What can hang from each mark
Z236: Z607
Z306: Z607
Z515: Z522 Z607
Z765: Z522
Z522: Z306 Z515 Z765
Z790: Z542 Z645
Z645: Z607 Z790
Z607: Z236 Z306 Z515 Z542 Z645

Every row comes from one small tree of marks. The marks that hang from a mark follow it in brackets, in the order of their numbers. Every link used is in the known rows. Which tree was each row made from?
In the rows, 128 means zero.
Known rows
Z522(Z306 Z515 Z765): [ 99 104 143 124 129 122 162 154 126 125 124 145 242 129 133 101 110 132
 190 143 141 124  98 122  99 118 161 136 169 114 132 143  97  87 140 138
 163 113 122 127 131 134 145 116 154 144 133 141 126 123 137 145 133 153
 119 124]
Z645(Z607(Z306 Z542)): [118 135  99 116 144 122 126 129 130 122 101 142  91 121 154 151 107 130
 153 114 143 121 137 129 121 191 119  15  86 132 135 161 134 139 117 115
 106 115 139 111 119 121 114 150 103 125 128 122 118 118 126 130 117 132
 119  88]
Z236(Z607(Z515 Z542 Z645)): [124 129 132 125 128 139 132 110 120 144 170 154  93 143 128 187 124 112
 104 122 128 118 128 142 154 141 118 118 115 127 131 124 128 166 133 130
 148 148 125 163 117 120 117 127 139 100 138 113 119 128 129 122 132  96
 138 157]
Z765(Z522(Z515(Z607))): [156 100 159 137 135 121 142 135 125 126 146  44 137 128 111 104 152 144
 161 141 114 120 126  84 106 143 136 125 156 119 117 133  83 125 156 103
 140 135 118  93 143 121 149 117  88 130 123 151 101 122 136 119 117 122
 104 189]
Z765(Z522(Z306(Z607(Z515 Z645)))): [158 147 106 182 148 138 124 144 144 152 134 124 144 132 102 140 152 144
  92 135  96 126 120 116 154 110 127 185 153 135 115 108 116 173 111 132
 157 156 120 159 144 119 123 112 108  87 150 138 150 118 138 127 123 111
 122  90]
Z306(Z607(Z236 Z645)): [129 163 127 147 136 155 131 130 134 134 123 136 100 134 145  97 109 122
 133 120 147 154 157 137 145  99 120 215 146 131 114 109 131 157 110 117
 104 131 139 130 115 137 117 130 116 147 138 120 143 144 123 133 121 108
 141 169]
Z645(Z790): [158 158 143 114 149 121 138 137 113 120 112 148 113 108 137 106 158 119
 133 131 125 108 137 141  80  55 130 135 147 102 128 135 120  90 130  94
 100 125 127 111 141 124 142 144  67 105 140 137 125 132 125 123 107 135
 116 131]
Z765(Z522(Z306(Z607(Z515 Z542)))): [136 119 119 174 106 115 116 135 129 154 136 127 138 129  94 157 155 140
  99 126 106 110 108 120 149 153 122  90 133 132 104 128 136 154 124 132
 158 148 120 136 131 128 127 107 117 121 130 128 137 106 148 125 106 146
 116  74]
Z522(Z765): [111 123 156 106 129 129 171 138 123 139 126 148 170 117 124 112 103 127
 138 121 131 113 117 132  94 109 152 134 147 111 140 156  84  87 123  95
 137 132 140 124 133 130 145 150 123 123 144 141 129 134 139 135 118 148
 121 143]
Z306(Z607(Z236 Z542 Z645)): [112 162 130 133 116 142 122 115 131 127 120 140  87 136 152 137 104 105
 140 111 144 153 154 121 149 129 107 147 116 137 125 107 132 177 106 138
 110 138 132 141 113 139 113 119 113 164 127 107 146 124 132 132 126 113
 141 158]
Z790(Z542 Z645(Z607)): [111 127 119 113 155 128 168 119 120 141 149 161  88 130 131 116  96 146
 125 128 135 130 126 147 128 194 121 134  99 129 124 179 137  83 130 140
  82 139 126 105 132 101 148  50 150 118 101 153 101 124  86 114 110 122
 130 107]
Z306(Z607(Z236)): [121 136 142 160 113 123 122 136 129 120 137 132 105 119 125  74 106 129
 134 120 143 160 143 157 132 104 120 168 148 140 131 122 111 105 113  80
 108 120 147 109 116 148 145 127 111 155 130 101 119 134 123 125 104 145
 140 150]
Z522(Z306 Z515(Z607)): [125  82 137 142 130 129 136 139 134 114 142  43 181 141 137 110 110 134
 175 143 139 129 110 147 123 127 154 129 148 139 122 127 107  97 156 109
 123 109 118 116 139 132 154 126 165 141 127 150  88 127 117 144 138 130
 120 104]
Z765(Z522(Z515)): [142 126 154 119 123 118 139 149 117 128 127 128 108 120 109 104 141 147
 191 143 108 113 131  79  84 119 148 123 161  98 122 150  91 121 144 111
 143 158 113  93 137 124 144 108  87 125 125 141 136 125 144 118 126 138
 114 206]
Z522(Z306(Z607(Z542)) Z515 Z765): [ 96 117 141 162 101 134 167 140 144 145 128 137 222 140 143 124 119 118
 203 131 145 129 109 154 142 130 133  75 168 135 129 132 119 116 110 153
 165 126 140 138 132 142 128  96 176 163 129 138 125 101 139 144 112 158
 128 131]
Z607(Z515(Z522) Z542 Z645): [131 104 135  97 125 131 112 122 109 133 114 126  97 125 121 200 152 108
  74 126 106 106 127  96 126 157 124 114 108 101 124 128 145 171 105 199
 149 161 110 136 123 121 103 139 170 102 119 134 154 135 127 120 153 106
 130 156]
Z306(Z607): [135 132 144 160 128 132 149 139 137 130 145 127 100 127 143 102 104 124
 129 111 129 131 135 165 124 111 122 131 157 130 118 137 112 103 105  78
 119 114 150 111 132 134 136 120 121 111 134 125 131 120 126 137  96 142
 131 140]
Z765(Z522(Z306(Z607) Z515)): [149 126 140 192 126 128 132 143 139 133 152 118 169 133 120  87 146 149
 193 146 106 129 131 121 119 122 140 136 174 135 114 140 107 119 128 121
 141 135 123 114 141 127 140  98 107 134 128 141 134 113 130 123  94 147
 116 132]
Z645(Z607(Z515(Z522(Z306)) Z542)): [126  53 100 123 112 111 119 122 114 122 111 122 144 121 117 200 151 115
  88 121  97 109  91 139 138 207 138  96  85 128 128 161 154 129 127 183
 152 129 106 133 134 106 108 166 191 129 124 127 133 123 118 121 115 145
 123  28]
Z607(Z236 Z306 Z515(Z522) Z645): [119 146 102 109 124 128  72 120 125 121 103 143 104 129 101 137 147 142
  70 133 118 144 147  84 134 109 128 161 128 111 127 117 151 161 129 189
 152 144 117 136 134 125  99 151 148 107 119 111 170 153 124 132 176 107
 141 147]
Z645(Z607 Z790(Z542)): [147 142 142 109 171 126 164 117 113 122 138 171  96 115 124 112 141 131
 132 116 135 115 133 148 100 121 114 147 115 128 135 144 148  59 125 116
  82 109 127 123 125 106 144 118 100 116 104 139 117 123  85 109 104 121
 116 109]
Z645(Z607(Z236 Z306 Z515) Z790): [157 168 113 113 145  94  87 111 129 126  92 168 109 120  99 134 169 149
  90 128 128 142 137 130 149  92 112 143  97 146 128 127 174 109 127  97
 129  84 133 122 129 110 117 175  88 125 135 121 139 135 138 132 123 129
 136 115]
Z522(Z515): [128 109 166 117 125 111 146 149 113 113 131 132 122 118 133 102 123 121
 185 137 124 119 129 126  98 116 145 120 154 111 132 156  88  96 129 106
 134 132 132 104 132 126 152 115 130 124 129 144 129 128 125 120 124 138
 119 216]
Z306(Z607(Z236 Z515 Z542 Z645)): [123 146 133 138 106 136 112 115 118 139 117 143 104 127 128 174 122 117
  96 110 139 158 139 135 177 128 111 161 115 138 122  96 159 168 102 144
 137 149 141 145 122 129 102 121 131 152 120 118 144 128 126 125 138 107
 144 184]
Z236(Z607(Z542 Z645)): [117 135 129 127 139 159 149 115 127 135 175 160  69 137 169 152 103  99
 146 125 130 111 132 133 124 135 120 103 115 127 139 129 118 176 137 127
 124 140 133 156 110 128 124 123 113 112 137 114 110 135 125 127 111 113
 142 139]
Z645(Z607(Z236 Z515)): [128 101 136 108 115  99 117 130 124 124 113 142 104 116  94 160 120 132
 101 124 133 161 127 132 150 157 140 193 101 140 126 146 143 101 123 104
 134 123 135 115 136 122 122 164 133 145 128 110 138 140 127 140 116 130
 131 135]
Z607(Z236): [115 125 136 102 105 124 115 139 111 123 117 141 101 118 125  94 113 129
 128 126 141 145 136 131 110 105 145 175 136 112 127 138 110  99 136  92
 100 129 139 110 119 150 129 138 103 155 130 116 134 145 125 132 129 143
 121 148]
Z306(Z607(Z542)): [125 124 133 152 121 140 144 124 125 123 128 129 101 119 156 125 113 118
 149 114 141 122 133 156 121 144 123  67 122 126 117 139 120 119 114 109
 109 134 143 112 123 133 135 117 125 136 133 117 123 116 130 122  94 150
 123 132]
Z522(Z515 Z765): [109 113 174 113 124 115 161 141 127 130 134 145 186 119 131 112 116 121
 193 143 132 117 115 116  97 117 158 125 161 108 137 140  81  87 124 120
 169 132 131 112 139 124 150 115 148 132 125 141 134 127 137 137 126 148
 118 209]
Z515(Z522(Z306 Z765) Z607): [123  59 132 137 112 140 151 143 139 134 149  51 240 138 128 105 130 124
 101 121 117 110  92 135 102 139 145 147 151 133 143 125  94 106 149 161
 149  97 114 144 130 128 147 163 191 117 147 142 107 129 131 136 124 150
 127   8]
Z515(Z522 Z607(Z236 Z306 Z645)): [137 127 100 129 140 151  84 112 142 118 118  52 115 137 143 107 137 139
  98 123 119 143 141  93 140 114 124 160 117 134 129 100 132 170 136 167
 109 111 110 127 121 137 109 166 143 124 132 121 135 153 121 127 161  95
 140  95]

Write each row's tree
[103 109 120 105 114 106 125 111 118 139 143 177  93 126  84 132 116 161
  82 132 155 157 120 131 168 182 118 192  91 143 126 156 168  89 131 147
 105 145 120 110 132 109 124  53 177 151  87 138 119 139  90 116 135 117
 136 136] | Z790(Z542 Z645(Z607(Z236 Z515)))
[141 116 151 152  93 114 111 129 129 127 129 141 111 130  98 114 122 135
  83 117 134 155 132 161 152 106 113 185 147 143 122 118 131 116 113  93
 137 125 139 109 137 130 133 121 134 146 130 106 146 136 132 128 117 136
 143 177] | Z306(Z607(Z236 Z515))
[122 168 104 119 154 154 102 119 151 127 108  68 117 142 138 104  97 141
 119 124 154 147 158  94 141 106 119 152 109 145 138  87 137 173 146 110
 103 111 128 129 117 139 121 147 107 132 144 120 121 142 129 143 163  94
 141 107] | Z515(Z607(Z236 Z306 Z645))
[137  95 136 138 122 125 102 137 136 126 137  59 168 145  98  89 159 163
 169 147 126 149 127  77 119 124 145 184 157 127 116 112  99 124 166 115
 137 126 103 112 134 135 141 128 101 179 116 137 106 126 147 136 145 145
 114 102] | Z765(Z522(Z306 Z515(Z607(Z236))))
[100 165  98  98 119 133  78 114 120 140  83 154  97 123 121 174 118 137
  98 133 143 140 138  84 148 123 120 108  94 122 130 101 161 183 120 143
 139 154 124 144 116 130  89 126 125 137 122 111 155 136 144 140 182 114
 135 156] | Z607(Z236 Z306 Z515 Z542 Z645)
[114 128 144 142  88 129 122 124 124 120 118 143 106 129 128 110 112 121
 133 114 146 151 145 151 133 138 116 106 125 146 125 140 143 125 124 108
  91 131 142 118 116 152 119 125 107 177 117 105 133 121 132 131 113 149
 135 153] | Z306(Z607(Z236 Z542))
[154 164 132  93 150 122 111 122 119 130  96 159 106 118 131 205 162 105
  96 125 113  97 133 123 130  83 108 115 119 104 126  99 152 148 108 146
 134 145 126 154 134 107 116 146  94  95 132 142 139 126 145 115 147 103
 133 166] | Z607(Z515 Z542 Z645(Z790))
[116 123 151 132 137 124 144 130 155 123 128  67 215 141 145  97 111 143
 172 132 141 126 113 128 119 123 140  69 147 145 145 124 106 109 137 112
 164 106 132 113 142 126 142 124 157 111 125 147 108 128 136 142 150 140
 133 166] | Z522(Z515(Z607(Z306)) Z765)
[113 158 104 110 128 150  91 115 146 123  97  72 112 138 154 137 113 135
 132 121 155 143 153  98 147 132 112 102  87 149 138  94 156 193 137 127
 103 125 129 135 121 146 108 143 110 148 129 123 128 132 146 132 167 104
 133 111] | Z515(Z607(Z236 Z306 Z542 Z645))
[151 180 136  78 162 138 131 115 122 119  89 156  99 123 159 159 149  95
 144 129 120 106 148 111 109  83 118 102 122 107 129 114 131 160 113 130
  97 136 120 143 118 121 129 142  66 114 151 142 131 124 133 119 139 105
 132 140] | Z607(Z542 Z645(Z790))
[125 130 115 124 134 143 124 120 141 126 113  60 112 130 149 131 111 136
 134 119 142 119 131 127 117 154 118  19  92 121 141 117 138 142 137 109
 110 121 130 115 122 134 139 128 128 117 130 120 113 119 135 125 137 132
 123  94] | Z515(Z607(Z306 Z542))
[116  86 141 134 123 127 162 134 146 125 142  58 252 140 140 114 113 124
 172 132 143 130  97 143 122 122 160 139 149 138 131 129  95  94 146 122
 153 113 120 141 142 126 146 114 175 141 134 150  96 126 136 143 128 146
 123 101] | Z522(Z306 Z515(Z607) Z765)
[159 201 134 142 155 141 117 125 138 117 115 150 110 119 143  86 149 113
 132 120 140 152 156 149 133  30 110 205 149 131 132  96 143 135 114 111
 100 107 134 136 129 126 128 137  79 140 136 128 144 139 124 126 121 114
 140 165] | Z306(Z607(Z236 Z645(Z790)))
[124 118 139 156 104 119 138 125 121 136 135 126 104 122 110 160 123 117
  90 115 127 116 122 163 153 153 114  89 132 138 115 133 146 121  98 118
 148 149 141 125 137 125 130 110 148 123 130 122 131 113 136 130 110 139
 130 170] | Z306(Z607(Z515 Z542))
[113 108 129  84 116 126 126 125 120 125 103 148  97 122 132 156 113 116
 136 123 146 147 133 119 133 181 116 117  75 124 136 151 150 125 119 119
  98 119 130 111 114 139 103 167 111 183 126 115 115 132 128 134 114 142
 122 113] | Z645(Z607(Z236 Z542))
[118 111 123 102 112 121 129 109 128 125 100 157  93 135 148 147 113 132
 135 135 148 143 131 114 145 203 119 105  77 137 124 159 151 124 127 147
 103 132 135 102 122 123 122  88 119 181 126 128  99 140 126 128 107 139
 139 115] | Z790(Z645(Z607(Z236 Z542)))
[125 106 139 134  97 112 128 121 111 135 172 150  90 139 108 178 124 121
 102 128 120 114 110 159 139 149 119  94 125 134 129 147 124 135 141 104
 153 137 134 141 125 133 133 120 144 118 133  99 116 121 125 125 114 133
 128 150] | Z236(Z607(Z515 Z542))
[157 140 112 181 139 129 141 153 127 134 152 129 138 133 110  85 136 149
 139 131 107 124 121 126 114 117 131 140 162 127 119 145  96 135 135  97
 120 127 128 135 130 129 144 121  86 125 143 135 127 113 136 122  92 153
 117  56] | Z765(Z522(Z306(Z607)))
[110 165 100 143 146 149 122 119 127 133 154 157  85 133 173 141 105 122
 157 131 133 117 147 123 132 124 114  64 113 137 139 123 126 188 135 129
 123 122 135 149 114 140 118 129 103  99 139 110 125 125 125 124 140  98
 125 116] | Z236(Z607(Z306 Z542 Z645))
[126 109 115 125  95 136  86 106 131 108 122  44 111 123 128 110 145 126
 112 125 128 141 136 103 119 155 112  66 110 141 137 124 145 148 149 164
 103 109 114 116 131 146 111 159 148 161 112 101 123 133 120 121 158 139
 126  85] | Z515(Z522 Z607(Z236 Z306 Z542))
[127 138 111 106 143 129 124 122 132 138 109 149 172 120 125 144 147 135
  80 140  98 108 133  99 120 115 143 118 140 111 138 109 141 151 116 188
 186 138 122 147 138 117 112 151 177  65 136 138 166 137 141 132 162 113
 135 137] | Z607(Z306 Z515(Z522(Z765)) Z645)
[120 157 106 141 134 137 102 112 133 139 145 165  87 138 141 172 127 141
 111 138 128 117 136 128 155 123 105  63 100 140 136 125 132 186 138 127
 172 139 131 161 126 130 100 120 132  79 144 102 130 140 138 135 145  88
 142 134] | Z236(Z607(Z306 Z515 Z542 Z645))
[145 190 131  97 188 142 149 113 115 123 137 177  95 122 134 115 147 116
 126 133 134  98 144 129 104  62 119 170 130 104 135 108 139 110 128 141
  77 134 120 143 111 115 129 101  86  97 109 149 137 129  94 122 141  98
 126 142] | Z607(Z645(Z790(Z542)))
[133 179 103 115 161 113 112 108 132 119 120 186  96 112 108  85 158 154
 132 131 152 134 146 133 130 102 112 136 103 135 143 125 176  76 131 124
  77  91 143 121 122 120 127 133  80 147  94 124 130 123  99 122 138 125
 126  91] | Z645(Z607(Z236 Z306) Z790(Z542))
[122 103 130 180 109 140 163 141 134 131 148 127 221 134 137  78 138 120
 125 123 105 134 105 165 112 111 151 140 171 137 131 145 109 105 117 161
 158 108 128 139 134 131 147 144 190 117 140 134 137 120 126 134  95 158
 131  38] | Z515(Z522(Z306(Z607) Z765))
[130  91 108 157 132 139 117 124 118 131 189 135 144 140 116 146 146 128
  84 127  95 124 110 154 131 127 133 205 140 135 137 125 116 149 142 173
 167 118 107 175 125 126 127 143 183  83 149 110 128 139 112 123 130 104
 132  62] | Z236(Z607(Z515(Z522(Z306)) Z645))
[121  76 127 121 102 114 136 147 116 135 126 135 220 122  95 142 150 124
  80 135  96 113  91 141 110 132 154 162 154 106 127 137 111 101 121 174
 181 122 117 149 146 119 143 153 203 102 140 137 143 142 132 144 140 155
 131  50] | Z607(Z515(Z522(Z306 Z765)))
